What can hang from each mark:
q925: q764
q764: q290 q718
q383: q290 q621
q718: q156
q290: q156 q383
q621: q156 q764
q240: q156 q764
q156: q621 q925

Every row comes from one small tree of marks. The marks that hang from a mark follow it in brackets, in the order of their numbers. Every link used is in the known rows. Which tree was each row made from?
Known rows:
q718(q156(q621 q925(q764))): [-0.07  0.22 -0.08 -0.13  0.18 -0.42  0.12 -0.15 -0.43  0.35  0.03  0.07
 -0.38 -0.37 -0.07 -0.41  0.12  0.00 -0.21 -0.12]
q290(q383): [ 0.00  0.18  0.08  0.00 -0.26 -0.24  0.08  0.09  0.03 -0.08 -0.16 -0.04
 -0.12 -0.07  0.01 -0.21  0.05  0.01 -0.03 -0.08]
q290(q383(q621(q156(q925) q764(q718)))): [ 0.16  0.21  0.08  0.13 -0.37 -0.47  0.08 -0.21 -0.08 -0.15 -0.08 -0.18
 -0.46  0.29 -0.14 -0.43  0.47 -0.02  0.00 -0.27]
q156(q621(q764(q290 q718)) q925): [-0.21  0.16 -0.15  0.06  0.17 -0.11  0.07 -0.04 -0.15  0.28  0.05 -0.28
 -0.65  0.07 -0.01 -0.17  0.39 -0.10 -0.21  0.01]
q156(q621(q764(q290(q383) q718)) q925): [-0.17  0.25 -0.24  0.09  0.04 -0.16  0.17  0.06 -0.13  0.20 -0.01 -0.33
 -0.59  0.12  0.01 -0.27  0.38 -0.14 -0.24 -0.06]
q764(q290(q156(q925) q383(q621)) q718): [-0.08  0.39 -0.17  0.27 -0.11 -0.26 -0.06  0.05  0.02  0.06 -0.37 -0.14
 -0.32  0.06 -0.09 -0.33  0.25  0.02  0.14 -0.35]
q621(q156 q764): [ 0.03 -0.04  0.20  0.01 -0.28 -0.46 -0.06 -0.07 -0.04 -0.17  0.14 -0.16
 -0.31  0.17 -0.06 -0.22  0.24 -0.01  0.01  0.07]
q718(q156(q621 q925(q764(q290(q383))))): [-0.12  0.44 -0.21 -0.04  0.10 -0.37  0.13  0.06 -0.36  0.32 -0.07 -0.09
 -0.35 -0.30  0.07 -0.40  0.24 -0.03 -0.27 -0.15]
q925(q764): [ 0.04  0.05  0.09 -0.07 -0.13 -0.30  0.02 -0.10 -0.03  0.11 -0.06 -0.07
 -0.15 -0.22 -0.05 -0.18  0.24  0.03 -0.03  0.08]
q383(q290(q156) q621(q764)): [-0.06  0.15  0.11  0.07 -0.44 -0.43 -0.13 -0.13  0.40 -0.22 -0.05 -0.35
 -0.10  0.24 -0.39 -0.15  0.03  0.29  0.29 -0.09]
q383(q290 q621(q156)): [ 0.02  0.21  0.36  0.05 -0.47 -0.40 -0.07 -0.13  0.24 -0.22 -0.03 -0.33
 -0.18  0.21 -0.10 -0.16  0.12  0.22  0.26 -0.24]
q925(q764(q718(q156))): [ 0.39  0.04  0.08 -0.32  0.08 -0.33  0.06 -0.09 -0.31  0.24 -0.15 -0.03
 -0.28 -0.16  0.15 -0.27  0.08  0.09  0.08  0.03]
q240(q156(q621(q764(q718)) q925)): [ 0.03 -0.10 -0.24  0.01  0.20 -0.33  0.35 -0.06 -0.24  0.26  0.12 -0.10
 -0.75  0.04 -0.20 -0.18  0.20 -0.05 -0.19 -0.13]
q621(q156(q925(q764))): [-0.09  0.14  0.05  0.05 -0.11 -0.49 -0.01 -0.18 -0.26  0.10  0.01  0.03
 -0.34 -0.17 -0.06 -0.41  0.42 -0.08  0.03 -0.13]
q156(q621 q925): [-0.31  0.20 -0.04  0.12  0.10 -0.21  0.10 -0.09 -0.22  0.22  0.02  0.01
 -0.41 -0.21 -0.12 -0.26  0.11 -0.08 -0.21 -0.17]
q621(q156(q925) q764(q718)): [ 0.04  0.01  0.04  0.01 -0.08 -0.38  0.00 -0.18 -0.24  0.02  0.06 -0.08
 -0.56  0.17 -0.03 -0.32  0.41 -0.09  0.08 -0.10]
q925(q764(q290(q383(q621(q156))) q718)): [ 0.24  0.25  0.15  0.09 -0.34 -0.40  0.04 -0.04  0.01 -0.02 -0.19 -0.40
 -0.31  0.16  0.12 -0.30  0.48  0.00  0.01 -0.11]
q383(q621(q156(q925))): [-0.05  0.25  0.23  0.20 -0.24 -0.42 -0.09 -0.24 -0.09 -0.07 -0.06  0.00
 -0.35 -0.01 -0.14 -0.34  0.37  0.02  0.02 -0.34]
q240(q156(q925(q764(q290)))): [-0.07  0.12 -0.21  0.06  0.11 -0.33  0.09  0.03 -0.11  0.31 -0.06  0.02
 -0.47 -0.29 -0.04 -0.13  0.48  0.02 -0.05 -0.12]
q764(q718(q156(q925))): [ 0.17  0.18  0.02 -0.21  0.20 -0.22  0.01 -0.08 -0.39  0.25 -0.18  0.15
 -0.45 -0.14  0.13 -0.30  0.06  0.04  0.09 -0.23]
q383(q621(q156 q764(q718))): [ 0.30 -0.02  0.30  0.02 -0.33 -0.43 -0.01 -0.22  0.01 -0.16  0.01 -0.29
 -0.40  0.33 -0.10 -0.23  0.34  0.06  0.07 -0.03]
q240(q156 q764(q290(q383(q621)))): [ 0.04  0.19  0.02  0.16 -0.18 -0.31  0.14  0.21  0.03  0.03 -0.07 -0.25
 -0.43 -0.01  0.11 -0.03  0.42  0.24 -0.12 -0.16]
q764(q290): [-0.10  0.17  0.11  0.04 -0.08 -0.10 -0.12  0.11  0.06  0.07 -0.11 -0.12
 -0.25 -0.08  0.12 -0.02  0.22  0.04 -0.01  0.04]
q240(q764): [-0.14  0.04  0.15 -0.04 -0.01 -0.21 -0.01  0.01 -0.18  0.10  0.03 -0.10
 -0.34 -0.16  0.16 -0.11  0.22  0.13 -0.02  0.06]

Which tree is each row?
[-0.06  0.22 -0.11  0.20 -0.05 -0.29 -0.17 -0.10  0.07  0.07 -0.17 -0.20
 -0.44  0.16 -0.20 -0.24  0.42  0.06  0.11 -0.14]	q383(q621(q764(q290(q156(q925)) q718)))
[-0.29  0.15 -0.19  0.14  0.05 -0.38  0.01  0.10 -0.07  0.21 -0.03 -0.27
 -0.24 -0.18 -0.08 -0.25  0.07 -0.04 -0.06  0.10]	q925(q764(q290(q156(q621))))
[-0.12  0.38 -0.09  0.28 -0.27 -0.44 -0.03 -0.06  0.04 -0.09 -0.29  0.05
 -0.13 -0.06 -0.29 -0.42  0.12  0.07  0.10 -0.40]	q290(q156(q925) q383(q621))
[-0.47  0.19 -0.31  0.21  0.41 -0.18  0.03  0.11 -0.40  0.41 -0.02 -0.24
 -0.69 -0.13  0.15 -0.28  0.21 -0.01 -0.03 -0.10]	q240(q764(q290(q156(q621 q925)) q718))
[ 0.10  0.52 -0.02 -0.02 -0.17 -0.39 -0.03 -0.07 -0.12  0.14 -0.22 -0.05
 -0.22 -0.21  0.00 -0.37  0.48  0.13 -0.12 -0.25]	q718(q156(q925(q764(q290(q383(q621))))))
[-0.09 -0.07 -0.16  0.05  0.34 -0.17  0.31  0.24 -0.32  0.38  0.09 -0.33
 -0.79 -0.05  0.26  0.01  0.19  0.07 -0.17  0.01]	q240(q156(q621) q764(q290 q718))
[ 0.14  0.19  0.18  0.06 -0.50 -0.38  0.04 -0.11  0.22 -0.22 -0.08 -0.21
 -0.14  0.15 -0.23 -0.19  0.30  0.10 -0.12 -0.04]	q290(q383(q621(q764)))
[ 0.18  0.07  0.06 -0.18  0.19 -0.26  0.17  0.02 -0.37  0.25 -0.03 -0.10
 -0.44 -0.08  0.12 -0.24 -0.21  0.03 -0.09 -0.06]	q764(q718(q156(q621)))
[-0.01  0.32 -0.06 -0.14  0.13 -0.30 -0.12 -0.03 -0.28  0.32 -0.10  0.06
 -0.31 -0.34  0.11 -0.27  0.40  0.06 -0.04 -0.07]	q718(q156(q925(q764(q290))))
[-0.12  0.08 -0.22  0.10  0.16 -0.29  0.08  0.08 -0.14  0.30 -0.11 -0.32
 -0.38 -0.08  0.01 -0.24  0.06 -0.06  0.00  0.08]	q925(q764(q290(q156(q621)) q718))
[ 0.09  0.28 -0.17  0.16 -0.18 -0.45  0.09 -0.18 -0.08  0.09 -0.34 -0.07
 -0.24 -0.06 -0.25 -0.49  0.28  0.04  0.14 -0.31]	q290(q156(q925(q764(q718))) q383(q621))
[ 0.03  0.13  0.35 -0.01 -0.55 -0.46 -0.08 -0.21  0.30 -0.29  0.11 -0.43
 -0.21  0.35 -0.21 -0.15  0.26  0.22  0.19 -0.10]	q383(q290 q621(q156 q764))
[-0.39  0.12 -0.25  0.17  0.34 -0.23  0.20  0.18 -0.34  0.39  0.15 -0.13
 -0.78 -0.24  0.10 -0.10  0.37  0.05 -0.26 -0.13]	q240(q156(q621 q925) q764(q290))
[-0.34  0.14 -0.08  0.06 -0.08 -0.33  0.06  0.06  0.10  0.01 -0.02 -0.30
 -0.19  0.01 -0.20 -0.20 -0.34  0.13  0.20 -0.12]	q383(q290(q156(q621)))
[ 0.01 -0.07 -0.16 -0.03  0.29 -0.24  0.24  0.02 -0.39  0.34 -0.01  0.01
 -0.75 -0.15  0.12 -0.14  0.33  0.09  0.02 -0.21]	q240(q156(q925) q764(q718))
[-0.04  0.13 -0.10  0.02 -0.07 -0.17  0.20  0.14 -0.01  0.08  0.00 -0.45
 -0.47  0.20  0.07 -0.16  0.20 -0.07 -0.22  0.10]	q156(q621(q764(q290(q383) q718)))
[-0.47  0.14 -0.16  0.17  0.18 -0.28 -0.03  0.23 -0.20  0.21  0.06 -0.30
 -0.44 -0.14  0.11 -0.17  0.07  0.06 -0.09  0.07]	q240(q764(q290(q156(q621))))
[ 0.20  0.46  0.00 -0.02 -0.04 -0.22 -0.03  0.01 -0.18  0.15 -0.31 -0.07
 -0.39 -0.02  0.13 -0.30  0.28  0.11 -0.01 -0.36]	q764(q290(q383(q621)) q718(q156(q925)))
[ 0.19  0.11 -0.03  0.10 -0.06 -0.24  0.22  0.20 -0.06  0.12 -0.14 -0.32
 -0.56  0.09  0.19 -0.05  0.40  0.21 -0.05 -0.16]	q240(q156 q764(q290(q383(q621)) q718))
[-0.32  0.21 -0.33  0.20 -0.10 -0.49  0.14  0.01 -0.11  0.00  0.00 -0.09
 -0.33  0.00 -0.32 -0.47  0.03 -0.09 -0.13 -0.15]	q290(q156(q621(q764) q925) q383)
[-0.26  0.18 -0.10  0.06  0.09 -0.32  0.16 -0.18 -0.25  0.30  0.03 -0.04
 -0.38 -0.31 -0.15 -0.32  0.29 -0.08 -0.23 -0.07]	q156(q621 q925(q764))
[-0.20  0.06 -0.28  0.13  0.17 -0.37  0.11 -0.09 -0.22  0.18  0.01 -0.14
 -0.53  0.06 -0.25 -0.36  0.05 -0.08 -0.02 -0.08]	q290(q156(q621(q764(q718)) q925))
[-0.05  0.11  0.00  0.08 -0.02 -0.27 -0.10 -0.02 -0.17  0.09  0.04 -0.21
 -0.61  0.18  0.09 -0.23  0.54 -0.10  0.03 -0.05]	q621(q156(q925) q764(q290 q718))
[-0.06  0.28 -0.12 -0.07  0.35 -0.15  0.04  0.05 -0.42  0.41 -0.08 -0.08
 -0.61 -0.15  0.19 -0.26  0.10 -0.03 -0.12 -0.18]	q764(q290 q718(q156(q621 q925)))
[-0.16  0.33 -0.13 -0.06  0.22 -0.32  0.02 -0.02 -0.37  0.41 -0.01 -0.06
 -0.43 -0.34  0.05 -0.31  0.28  0.00 -0.23 -0.07]	q718(q156(q621 q925(q764(q290))))
[-0.01  0.19 -0.31  0.05 -0.03 -0.41  0.14 -0.04 -0.21  0.17 -0.30  0.00
 -0.27 -0.13 -0.12 -0.50  0.16 -0.05  0.18 -0.21]	q290(q156(q925(q764(q718))) q383)
[ 0.06  0.22 -0.14  0.17 -0.24 -0.43  0.04 -0.13  0.03 -0.08 -0.23 -0.12
 -0.32  0.18 -0.31 -0.42  0.24  0.05  0.09 -0.26]	q290(q156(q925) q383(q621(q764(q718))))
[-0.15  0.10 -0.09  0.12 -0.12 -0.33 -0.20  0.13  0.14 -0.04 -0.05 -0.18
 -0.23  0.07 -0.10 -0.13  0.16  0.05  0.09  0.14]	q621(q764(q290(q156)))
